Each row comes from the steps of one walk. Every step used is in the known rows, and no mark comes twice. Write the walk behind each row, first mark first.
Known rows:
liguz, tadag, goko, rado: [ 0.82  0.11  0.11  1.53  0.78  0.06 -3.09 -0.98  1.85  2.73  2.43  0.09
 -0.42 -2.24  3.98 -0.78  1.00 -0.61  0.62 -1.00 -0.28 -1.22  2.93  2.15]
muni, nuti, tadag, goko, rado: [-1.49  1.97  0.37 -0.64  3.12 -2.29 -5.10  1.01  4.36  0.13 -0.70 -1.45
 -2.56 -4.02  4.68 -5.35 -1.69 -1.36  4.78  3.57  2.45 -2.98 -3.38  0.08]
rugef, nuti, tadag, goko, rado, liguz: [-4.40  1.59  1.16  0.04  1.70 -3.12  0.10  2.05  0.57  1.76 -1.93 -0.20
 -1.80 -3.78 -0.16 -1.50 -0.92  2.13  0.06  1.34  1.89 -4.16 -2.45  0.65]
rado, liguz: [-0.82  1.18  3.44 -4.13  0.27 -0.47  2.01  0.15  0.11 -2.90 -2.06  0.06
  1.28  3.50 -2.53  1.10  0.60  0.13 -1.67  1.11 -0.41  1.33 -2.14 -1.61]
liguz, tadag, goko: [ 1.76  2.39  1.86  0.83  0.64  2.33 -0.78  0.38  0.88  1.76 -0.25 -0.16
  1.31 -0.74  1.41  0.29  0.88 -2.21 -0.79 -0.16  1.90  0.30  1.16  0.25]
rugef, liguz, tadag, goko: [ 2.64  0.90  0.72  3.97  1.03  0.33  0.57  1.37  1.92  1.94  2.91 -0.27
 -2.23 -0.10  0.93  4.21  1.17 -3.04  1.01 -0.33  2.07  1.37  1.90 -0.46]
tadag, goko: [ 0.58  2.68  3.53  0.45  0.88 -0.84 -1.80 -0.31  0.48 -1.09 -1.32  0.28
 -0.27 -0.69  0.71 -1.92  1.96 -2.55  1.48  1.05  1.51 -0.54 -1.30 -0.82]
muni, goko, rugef, liguz, tadag: [ 1.28 -2.65 -4.80  6.10 -1.11  1.04  1.84 -3.47 -2.44  0.54  3.94 -0.13
 -0.57  4.00  2.22  2.96 -3.26  0.40 -0.97 -3.17 -1.38  6.00  2.98  0.10]
muni, liguz, tadag, goko, rado: [ 1.34  0.33 -0.13  1.13  1.64 -0.83 -6.18 -0.66  5.08  2.51  3.12  1.19
 -2.15 -0.33  2.76 -0.10  3.10  1.19 -0.26 -1.50  0.21 -1.71  2.86  0.70]
goko, rugef, liguz: [ 1.12 -1.85 -0.41  2.35 -1.08 -2.95  1.82 -0.50 -2.00 -2.60  1.46 -0.44
 -1.85  1.87  0.83  0.55 -0.27 -3.40  1.51 -1.25 -2.83  3.02  2.09 -1.27]
goko, rugef: [-0.04  0.20  0.26 -0.67 -1.46 -0.72  0.76 -1.30 -2.81 -2.86 -1.34 -0.26
  1.60  1.06  1.16 -3.24 -0.81 -2.71 -0.46 -1.05 -3.34  1.24  1.88 -0.53]
rugef, nuti, rado, liguz, tadag, goko: [-0.17 -0.04  1.83 -3.65 -0.38  1.67  4.14  4.50 -0.89  1.38 -0.98 -0.21
 -0.45 -2.30 -5.72  4.32  1.12  2.51 -0.30  0.72  1.78 -2.22 -0.81  1.75]
nuti, rado, liguz, tadag: [ 0.26 -2.47  1.20 -6.89 -1.04  2.85  3.43  2.45  0.66 -2.30  0.33 -0.82
  1.22 -0.42 -4.52  5.63 -0.17  0.80 -1.33  0.38 -2.19  0.33  0.40  1.01]
muni, liguz: [ 2.58  0.13  2.42 -3.24  2.02 -2.18 -3.63 -1.14  1.02 -3.20  0.70  1.82
 -0.92  3.02 -1.02  0.19  2.02  1.10 -0.53 -0.36 -1.43 -1.09 -0.03 -3.51]
rado, liguz, tadag: [-0.05  0.01  1.44 -3.30  0.19  2.18  2.98  0.57  0.85 -0.36 -1.34  0.18
  2.56  3.19 -1.95  3.65 -0.73  0.45 -3.92 -0.55 -0.24  1.51  0.49 -0.44]
rugef, liguz, tadag: [ 4.03 -2.36 -0.09  1.40  0.81 -0.67  1.38  0.45  0.14  0.03  3.81 -0.02
 -1.90  0.92  0.55  5.63 -1.26 -1.35 -0.20 -1.78 -0.80  1.28  2.78 -1.74]
nuti, rado, liguz, tadag, goko, rugef: [-2.96  0.44  0.30 -2.48 -2.40  4.25  4.11  3.24  0.89 -0.64 -1.95 -2.29
  1.82 -1.41 -3.32  1.11  1.88 -2.44 -0.88  0.29 -0.81  2.45  0.68  3.36]
tadag, goko, rugef: [-1.18  3.16  1.37  2.22 -1.01 -0.03 -0.41 -0.21 -0.87 -0.87 -1.95 -0.80
  1.11 -0.39  1.68 -5.12  2.14 -4.24  0.72 -0.21 -0.48  1.43  0.47  0.79]
muni, goko: [ 1.09 -0.39  0.24  1.01  0.18 -0.70 -2.08 -4.42 -3.02 -2.80  1.10  1.44
  0.78  3.38  1.04  0.46 -1.60  2.25  0.42  0.03 -0.68  2.13 -1.37 -1.92]
nuti, muni, goko, rugef, liguz, tadag: [ 1.55 -4.70 -6.77  5.19 -2.54  2.21  0.25 -4.31  0.11  1.16  4.79  1.14
 -0.01  3.14  1.10  3.43 -0.46  0.03 -0.57 -0.01 -1.35  3.95 -0.31 -2.25]

Write each row's walk:
[-4.32  3.43  1.32 -2.32  3.02 -1.85 -2.40  2.51  5.85 -0.29 -2.59 -1.36
 -1.88 -1.49  1.91 -4.16 -1.45 -0.21  2.87  4.05  3.36 -1.73 -5.23 -0.06]
muni, nuti, tadag, goko, rado, liguz
[ 2.55 -2.80 -2.37  2.97 -1.27 -0.10  3.16 -0.04 -0.83  0.04  2.74 -0.94
 -0.73  1.51  1.54  2.74 -1.64 -2.87 -1.06 -3.29 -2.46  2.95  4.58  0.23]
goko, rugef, liguz, tadag
[-0.89 -1.31  3.64 -7.45 -0.97 -0.30  2.09  1.71 -0.24 -5.29 -0.98 -0.95
  0.11 -0.26 -5.10  3.89  1.21  0.06  0.54  2.09 -2.12 -0.16 -2.23 -0.33]
nuti, rado, liguz
[ 1.64 -1.37 -0.98  4.67  1.42 -2.40 -1.93  0.43  3.17  3.48  5.28  0.02
 -3.58 -1.84  3.41  3.32  0.87 -1.35  2.51 -1.28  0.18 -0.37  3.43  0.98]
rugef, liguz, tadag, goko, rado
[ 0.87 -1.74 -2.72  2.81 -1.14 -1.99  0.94 -4.01 -7.48 -1.14 -0.38  1.35
  0.88  3.03  0.64 -2.02 -3.22  3.91  0.25 -2.39 -1.30  1.13 -0.29 -0.06]
muni, goko, rugef, nuti
[-5.46  2.49  1.76 -0.52  1.85 -0.86 -1.51  1.14  3.81 -0.16 -1.37 -1.75
 -0.40 -2.88  1.59 -1.93  0.36 -1.41 -0.23  2.26  1.14 -1.12 -2.07  0.52]
nuti, tadag, goko, rado, liguz
[-1.26  3.26  2.71 -0.44  0.21  3.47  2.09  1.52  2.24  1.81 -2.30 -0.47
  2.20  1.95 -1.63  1.86  1.76 -1.31 -3.29  0.25  3.21  1.58 -0.57  0.61]
rado, liguz, tadag, goko
[ 0.30 -3.62 -2.89 -0.81 -2.41 -2.33  1.29 -1.95 -7.70 -2.93  1.02  0.52
 -0.44 -0.73 -2.21  0.07 -2.41  4.28  2.58 -1.11 -3.68  0.12 -0.23  1.20]
muni, goko, rugef, nuti, rado
[-2.73  0.69  1.56 -2.42 -2.51 -0.91  4.45  3.82 -2.87 -1.57 -3.38 -0.76
  0.01 -2.07 -5.32 -0.44  1.99  0.23  1.90  1.04 -0.10 -1.03 -1.86  2.25]
tadag, goko, rugef, nuti, rado, liguz
[-2.73 -1.08 -0.89  0.02  0.13 -2.53 -2.03 -4.17 -0.43 -1.72  1.55  0.88
  0.42  4.11  0.92  1.08 -0.89  4.76 -0.31  0.13 -1.46  2.29 -2.02 -0.16]
muni, goko, rado, liguz
[-1.87  2.03 -0.45  1.83 -1.13  1.66  5.08  2.16 -1.98  3.70 -3.43  0.04
  1.95  1.73 -2.07 -0.76 -0.11  0.37 -3.38 -2.06  2.34  0.76  1.31  2.44]
rado, liguz, tadag, goko, rugef, nuti
[-1.15  0.67  2.22 -4.26 -0.90  2.99  2.38  3.32  2.13 -0.82 -1.01 -1.26
  0.67 -1.60 -3.83  4.17  1.92 -0.90 -0.41  1.34  1.14  0.61 -0.74  1.75]
nuti, rado, liguz, tadag, goko
[-1.53 -2.42 -2.45  0.05  0.06  0.84 -0.70 -3.77  0.65  0.92  2.45  1.03
  1.49  3.78  1.74  3.16 -2.20  4.95 -2.64 -1.57 -0.81  2.31  0.42  1.11]
muni, goko, rado, liguz, tadag
[ 1.02  1.08  1.22 -4.37  2.63 -0.60 -1.77  1.32  1.54 -3.10 -2.49 -1.26
 -0.65 -1.07  1.70 -2.91 -4.30 -1.38  2.21  3.13  0.87 -1.55 -3.95 -3.19]
muni, nuti, tadag
[-2.21  2.17 -1.04  5.22  0.61 -0.97  1.19  1.86  0.54 -0.52 -0.07 -2.43
 -2.53 -2.36  2.14 -2.27 -0.85 -6.09  1.71  0.20  0.33  1.46  0.27 -0.62]
nuti, tadag, goko, rugef, liguz
[ 3.27 -1.86  2.28 -7.58  0.71 -1.88 -1.26  2.06  0.31 -5.32 -0.08 -0.77
 -2.02 -1.74 -2.15  0.49 -0.52  0.38  6.10  3.50 -1.20 -2.14 -3.18 -0.76]
muni, nuti, rado
[ 1.11  1.31 -0.82  3.10 -0.99  0.99  2.16  1.11 -3.17  3.51 -1.42 -0.01
  0.92 -1.24  0.47 -2.51 -0.47 -0.60 -1.11 -2.50  0.95 -1.08  2.97  1.98]
liguz, tadag, goko, rugef, nuti
[ 1.11 -0.68 -2.57  2.20 -2.21  2.77  0.49 -0.11 -0.39  4.44 -0.90  1.68
  1.41 -2.25 -1.07 -1.85  2.07 -0.60 -1.07  0.32  1.10 -2.46 -0.64 -0.07]
liguz, tadag, goko, rugef, nuti, muni
[-2.88  1.96  2.57 -0.83  0.89 -2.08 -1.47  0.12  2.64 -0.10 -0.70  0.05
 -0.35  0.32  0.47 -1.26  2.85 -0.12  0.92  1.58  0.56 -0.51 -1.29  0.83]
tadag, goko, rado, liguz
[-1.67 -1.10 -3.69  2.72 -0.26 -1.02  0.89 -2.72 -6.41 -0.81 -1.46  0.24
  1.07 -0.52  1.33 -3.48 -5.82  2.57 -0.76 -1.45 -1.02  0.23 -0.87 -0.62]
muni, goko, rugef, nuti, tadag
[ 2.19  1.98  1.51  0.34  2.12  1.49 -3.65  0.22  3.71  1.49  0.84  0.97
 -0.28  1.50 -0.07  0.59  3.23 -0.01 -1.84 -1.12  2.10 -0.42  1.08 -1.11]
muni, liguz, tadag, goko
[ 0.38  1.94 -1.00  2.15  0.17  2.16 -2.34  0.02  2.55  1.69 -0.18 -0.05
  0.53  1.57  0.87 -2.55  2.95 -1.83 -2.74 -2.30  0.87  1.26  2.71  0.72]
muni, liguz, tadag, goko, rugef
[ 1.06 -1.40 -0.87 -0.20 -2.21  1.12  2.82  2.71 -3.42  1.23  0.04 -0.73
 -0.12 -4.89 -1.79 -0.30 -0.17 -0.21  1.64 -1.70 -0.94 -1.88  2.63  3.31]
liguz, tadag, goko, rugef, nuti, rado
[-0.35  2.80  1.97  0.97  2.27 -1.34 -0.39  1.76 -2.32  0.59 -2.48 -0.50
 -0.77 -4.11  0.08 -2.04 -1.69 -0.24  0.92  1.22  2.59 -4.06 -2.33 -1.33]
rugef, nuti, tadag, goko
[ 1.28 -1.22  0.21 -0.15 -1.35 -2.69  1.92 -0.39 -5.95 -1.08 -1.87  0.68
  0.76  0.13 -0.58 -2.41 -1.28  0.58  0.03 -1.91 -2.47 -1.09  1.26 -0.54]
goko, rugef, nuti
[-2.23  4.22 -0.03  0.39  1.49  0.50 -1.07  2.31  1.84 -1.03 -4.48 -2.55
 -0.33 -2.35  3.10 -7.71 -1.73 -4.56  2.60  2.70  2.56  0.03 -3.24 -0.56]
muni, nuti, tadag, goko, rugef
[ 0.13 -2.26 -1.59  1.24  0.42 -3.10 -4.31 -5.88 -1.70 -1.81  3.77  1.38
 -0.68  1.67  3.89 -0.55 -1.61  4.09  1.83 -0.82 -2.45  0.75  0.23 -0.11]
muni, goko, rado
[ 1.16  0.61 -1.28  2.65  0.32  0.24 -0.56  1.03 -0.25  3.04 -0.29  1.39
 -0.54  1.03 -0.83 -1.76  1.59  1.47 -2.36 -3.05  1.29 -1.52  2.19  0.60]
muni, liguz, tadag, goko, rugef, nuti
[ 3.59 -0.87 -0.31 -0.12  0.77  1.14 -3.95 -0.02  3.25  4.06  1.38  3.47
 -1.14 -0.24 -3.06  1.83  4.37  3.13 -1.56  1.41  2.95 -4.72 -2.10 -3.09]
rugef, nuti, muni, liguz, tadag, goko
[-0.64 -2.19  0.12 -2.80 -0.05  0.26  0.61 -0.57  2.22  0.90  1.13  0.48
  0.97  1.27  0.98  2.64 -0.75  1.61 -2.51 -1.25 -2.13 -0.10  2.27  1.33]
goko, rado, liguz, tadag
[-0.14  2.00 -0.84  2.77 -1.06  2.99  0.95 -0.14 -0.09  1.60 -1.27 -1.06
  1.97 -0.27  2.27 -3.03  0.67 -4.14 -1.61 -1.73  0.21  1.58  3.30  1.89]
liguz, tadag, goko, rugef
[ 3.30 -2.72  0.60 -3.14 -0.73 -1.29 -1.01 -1.70 -1.77 -0.38  0.01  2.91
  0.15 -0.97 -2.76  0.79  1.40  2.09  0.79  2.59 -0.57 -4.82 -3.54 -3.96]
rugef, nuti, muni
[-1.67 -4.50 -4.17 -0.99 -1.53  2.59 -2.67 -4.82  3.23  1.87  3.11  2.23
  1.65  2.89  0.43  3.62  0.36  4.97 -2.82  1.83 -1.16  1.06 -2.87 -1.02]
nuti, muni, goko, rado, liguz, tadag
